Known rows, with every way that one mark hangs from another:
lukub[fedim[tobeseb[benuvo dobaz]]]: [ 0 -2 -2  3  4  6  1 14  6  1 14 -3  2 -5 23  4 -5  2 -7 -2  0 -8  3  2
 13 -7  2  7  1]
fedim[lukub tobeseb[dobaz mugi[benuvo] tunile]]: [  0  -4   8  -3   8  25  -5  -9  -1   2 -30  -7  10   4   1  -1  -5  -7
   9  -3  -3 -11   9   9  -1   3  -4   7  -3]
mugi[tobeseb]: [  3  -3  27  12   3 -26   3   9   0  -2  25   2   4  -1  12   3   2  18
   1 -12   1   2   2  -9  -3  11  10   0   3]
mugi[benuvo tobeseb[lukub[fedim] tunile]]: [ -2  -4 -15   2   7  17   2  -8   0  -2  -1   1   5   0   0  -2  10  -2
   0 -13  -3   1  -4   0   4  -1  -3   9   4]
benuvo[mugi[fedim tobeseb[dobaz lukub]]]: [  1   4  -7   8   7  -5   5  -5  -5  -6 -17   1   1  11  13   5  12  15
  -9  -5   1  -9  -3   9  -1   7  -7   2  -2]
fedim[lukub tobeseb[benuvo makag mugi tunile[bega]]]: [  1   0  19 -26   2  24  -8  -6  -2   2 -14  -4  -1  -2 -41  -1 -30 -33
   0   6  -5   3   8   5   0  -9  -4  -9   1]
dobaz[tobeseb]: [  7  -6  -4   9  -7 -32   1  12   2  -1  31   5  -2  -5  11   4   5  17
  12  -9   2  12  -5 -14  -5   5  13  -5   1]
lukub[fedim[tobeseb[dobaz mugi tunile]]]: [  1  -5 -17   8   2  -3  -2   1   7   5 -13   3   2  -9   1  -4  -4 -12
  -1   0  -1  -3  10   8   8   1   1   7  -3]
mugi[fedim[lukub tobeseb[benuvo dobaz]]]: [  2  -5  12  -7   7  13   0   0  -2  -2 -25  -9   5   7  27   8  -2   3
 -10   6  -7 -14   4   7   5   1  -5   6  -3]
fedim[lukub]: [  4 -13  23   3  -4 -23  -1   1   3   1  14  -1   5  -3   5   5   5  15
   3  -6   1   8   0  -8   1   8   7   6   3]
benuvo[mugi]: [  2   1  11  14  -9 -43   0   6  -1   1  23   4  -2  -1  11   0   8  26
   6  -7   4   7  -7  -2   1   8   8  -6   3]
makag[tobeseb[lukub[fedim]]]: [  0  -8 -12   8  -2 -16   4   3  10   6  14   3   0  -9  15   0  16   0
  -2 -18   9   8  -4 -10  13  -5   3  11   4]
benuvo[mugi[fedim]]: [  2   0   2  12  -9 -46   1  -1  -5   0   3   5  -1   6  24   0  14  27
  -2   4  -2   4 -10   6   1  12   4  -5   0]
lukub[tobeseb[benuvo dobaz makag tunile]]: [ -9   8  11   1  -3  41  -1  11   5   2  21   0  -3  -8 -21   0 -17 -12
   3  16   5  -5   8  -7  -7  -1  -1   7  -4]
fedim[lukub tobeseb[benuvo mugi tunile[bega]]]: [  4  -7  28 -23   6  -6  -6  -8  -4   4 -14  -6  -2  -3 -20   1 -15 -24
   4   4  -9   4   7   9   3  -4  -5  -7   1]
lukub[fedim[tobeseb]]: [  4 -11  -6  13   0 -21   2  11   5   3  18   5   5 -10  20   0  -1  10
  -8 -14  -1   5   0  -4  12   4  11   5   4]
dobaz[benuvo tobeseb[lukub mugi]]: [  7  -2 -19 -10  -7 -21   7  -3  -2  -2  -2   3  -5 -10   5   7  25   3
  15 -26   4  13  -5   1  -3 -14   6 -12   8]
benuvo[tobeseb[makag]]: [  0   2   2   7  -5  -8  -4  17   0   0  18   3   1  -5 -10  -5  -4  11
   0 -10   8   4  -1 -13  -4   5  10  -7   0]
tobeseb[benuvo mugi]: [ -1   4  29 -10  -5 -17  -2   4  -1   4   5  -3   0  -5   3   5  10  -1
  11  -4   4   2   1   7   5  -6   0  -4   3]
fedim[lukub tobeseb[benuvo[mugi] dobaz makag]]: [ -2  11  -2  -7   0  34  -4   8  -3  -6  -6  -6  -1   4  -8   5 -20   5
  -8  -9   0 -11   2   3   5  -6  -4  -6  -2]
mugi[benuvo tobeseb[lukub makag tunile]]: [ -4   7  -1  -1   5  39   3  -8   0  -3  -3   0   8   6 -22  -1  -8 -10
   6  -6   3  -4  -2  -9  -9   1   0  -1   3]
fedim[lukub[tobeseb[benuvo]]]: [ -3  -6  31  -8  -2   5  -2  11  -3   0  14  -3  -2 -10   1   7   3  10
  -2 -14  -2   4   5   0   3   2   1  10   2]
makag[tobeseb[benuvo dobaz lukub mugi]]: [ -6   7  16 -10   4   9   2   0   6   6 -13  -8  -1  -1   7   5  13 -18
  10  -9  14  -9   4   2   6 -16 -10   4  -2]
benuvo[mugi[tobeseb[dobaz tunile]]]: [ -1   8   4  16   2 -19   1   1  -3  -4  11   0  -3   5  -1  -2   0  14
   4   4  -2  -5   3  -2  -7  14  -1  -4  -4]
mugi[fedim[lukub] tobeseb[benuvo dobaz makag]]: [ -2   5  11 -12   6  47  -2   2  -4  -9 -15  -8   2  12  -2   7 -10   1
 -12   6  -4 -14   6   5   0  -3  -5   6  -5]

Rows:
[  4  -7   1  -3  -2 -28   0 -17  -6  -2  -7  -2  -7   9   5  -3  11  13
   0  27  -9   6  -5   6  -6   3  -4  -4   0]
tobeseb[dobaz[benuvo[mugi[fedim[lukub]]]] tunile[bega]]
[  1   7 -19  -2  -6 -30  -3  -2 -11  -3   1   5 -12   5 -12 -15   3  10
  -3  13  -4  11 -11   0 -11   1   2 -23   1]
dobaz[benuvo[mugi[fedim] tobeseb[makag tunile[bega]]]]
[ -3   3 -17 -10  -7  32   1   4   7   0  12   1  -1  -8 -17   6  -3 -12
  -5  -6   7   4  -5  -1  12 -17  -3   5   6]
tobeseb[benuvo lukub[fedim] makag]
[  2  -5 -18  11  -4   6   1  12   7   1  19   7   4  -9  -1  -2 -17   3
 -11 -10   3   4   0  -8  10   0  13   3   4]
lukub[fedim[tobeseb[makag]]]
[ -2   4  -8  10   4  35   0  -4   3   0 -15   0  11  13  10  -5 -19  -6
  -1  22  -2 -16   0  -4  -8   7   2   2  -6]
mugi[benuvo fedim[tobeseb[dobaz makag tunile]]]
[ -3   8  10  -1   1 -25  -3  -5  -1   4   5  -5 -11  14  14  -8   2  -5
   4  32  -2  -4  -6   1  -2  -2 -10  -5  -7]
makag[tobeseb[benuvo[mugi[fedim]] dobaz tunile[bega]]]
[  3 -11  10  -9   2 -28   1 -21   1   8 -21   4   1   1 -20   1   5 -23
   5  22  -2   9  -1  10  -3   3  -7   0   1]
tobeseb[lukub mugi[fedim] tunile[bega]]
[  2   7 -24 -27 -10  29  -8  -8  -7  -6 -36  -3  -7   3 -20   1  -3 -19
   4   0  -9   3   2  10  -4 -10  -7  -9  -4]
dobaz[tobeseb[benuvo makag mugi[fedim[lukub]] tunile]]
[  1   2  13 -10   6  -1   7  -4  -5  -4 -14  -3   3   6  15   8  14   0
  -8  -4  -5  -6  -4   5   0  -1  -7   0   3]
mugi[fedim tobeseb[benuvo lukub]]
[  0  -4  29   8  14   4  -2  -2   0   2  28  -2   5  12  -5  -3 -13   0
  11  23   0  -4   2  -6  -9   7   2   5  -3]
mugi[benuvo tobeseb[dobaz tunile[bega]]]
[  6  12 -39   3 -16 -18   3   5  -8 -10  10   7 -10   4  16  -3  10  27
   2  -9  -2  11 -13  -2  -7  -6  10 -21   4]
dobaz[benuvo[mugi[fedim]] tobeseb[makag]]
[ -9  13 -24   0 -12  24  -6  10  -3  -1  18   7 -12 -12 -23  -7  -7   0
  -7  -4  -2   8  -1   6   7  -6  -3   0   1]
lukub[fedim tobeseb[benuvo[mugi] makag tunile]]
[  5  -9  18   1   5 -14   1  -3  -6  -6 -11  -2   5   7  15   5   9  18
 -10  -8  -8   0   2   1  -1  13   4   7   0]
mugi[fedim[lukub] tobeseb]
[ -2  -4   9  12   3  -9   6   2  12   6  10  -2   2  -1  16   3   9  -1
   6  -4  14  -4   0 -15   1  -2   1  10  -1]
makag[tobeseb[dobaz lukub]]
[  0   7 -11   0  -4   9  -4 -10 -10  -9 -24   1  -3  10 -15  -4  -5   8
 -11  -3 -11   0   0   5  -6  11  -3  -5  -3]
benuvo[mugi[fedim[lukub] tobeseb[makag tunile]]]
[ -4   8  -7   3  -2  13  -8   6   1   2 -13   1  -1  -4 -30  -9  -7 -10
   7   5   7  -4   9   0  -8   1  -1  -5  -7]
benuvo[tobeseb[dobaz makag mugi tunile]]
[ -7   2 -17  -2   1  13   3  -3  11   5   1  -6  -4  -5   8  -2  11 -21
   2   4   5  -4   0  -6  10 -13 -11  11  -1]
makag[tobeseb[benuvo dobaz lukub[fedim] tunile]]
[  2  -3  -1  -1   0  -9   2  12   2   1  16   0   1  -9  20   2  -1   4
  -8 -11  -3   1  -2   1  14  -5   5   1   5]
lukub[fedim[tobeseb[benuvo]]]
[-3  4  1  4 -2 25  3  4 -1  0 -9  6 -1 -5  4 -1  5  5 -4  0  6 -3  7  9
 -4 -5  6  4 -2]
lukub[tobeseb[dobaz[benuvo] makag mugi[fedim]]]
[  5   1 -29  -4 -10   5   8   3   3  -6  18   5  -4  -7  -5   6   5   4
   9 -17   7  12  -8 -16  -8 -14  10 -12   8]
dobaz[benuvo tobeseb[lukub makag]]
[ -8   4 -12  -2  -8  32  -3  12   3   1  22   6  -6 -15 -21  -4 -11 -10
  -7   0  -1   7   4  -2   5  -5   1   8   1]
lukub[fedim tobeseb[benuvo makag tunile]]
[  2 -11   9   7   4  -1   0  -4   5   1  -9  -4   6  -2   2   2 -11  -2
   0   5  -5  -5   9  -8  -3  12   1   6  -3]
fedim[lukub tobeseb[dobaz tunile]]
[  0  -7  12  -1  17  15   2 -16  -2   1  -9  -2   7  17  -4   1  -3 -11
   2  25  -2  -9  -2   3  -9   5  -9   8  -4]
mugi[benuvo fedim tobeseb[dobaz lukub tunile[bega]]]
[ -3  14 -14  12  -1  12   0  -3  -4  -7 -10   3  -2  12  -7  -5  -8   6
  -7  14  -3  -8   1   3  -9  11  -3  -4  -7]
benuvo[mugi[fedim tobeseb[dobaz makag tunile]]]
[  3  -8  -3 -11   4 -32  -4 -14  -6   6 -33   2  -2  -1 -23  -6  11 -20
   1  10  -3   7  -1  11  -4   4 -10  -5  -2]
benuvo[tobeseb[lukub mugi[fedim] tunile[bega]]]
[  3  -2  -7   2   4 -23   8 -12   1   2   4   1  -5   0  -5  -2  -3  -4
   2   9   0   3  -5  -2  -6  -3  -3 -12   5]
fedim[tobeseb[dobaz[benuvo[mugi]] lukub tunile[bega]]]
[  1  -4   3   9   3  -9   2  -8  -2   2 -13   0  10   8  30  -6  -1   4
   2   9  -9  -6  -5  -1  -5  12   3   0   0]
mugi[benuvo fedim[tobeseb[tunile]]]
[ -3  -4 -15   5   2   4   1   1  10   8  -8   0   0  -7   5   1  16 -12
   2 -15  14  -2   5   3  15 -13  -3  15  -2]
makag[tobeseb[dobaz lukub[fedim] mugi]]
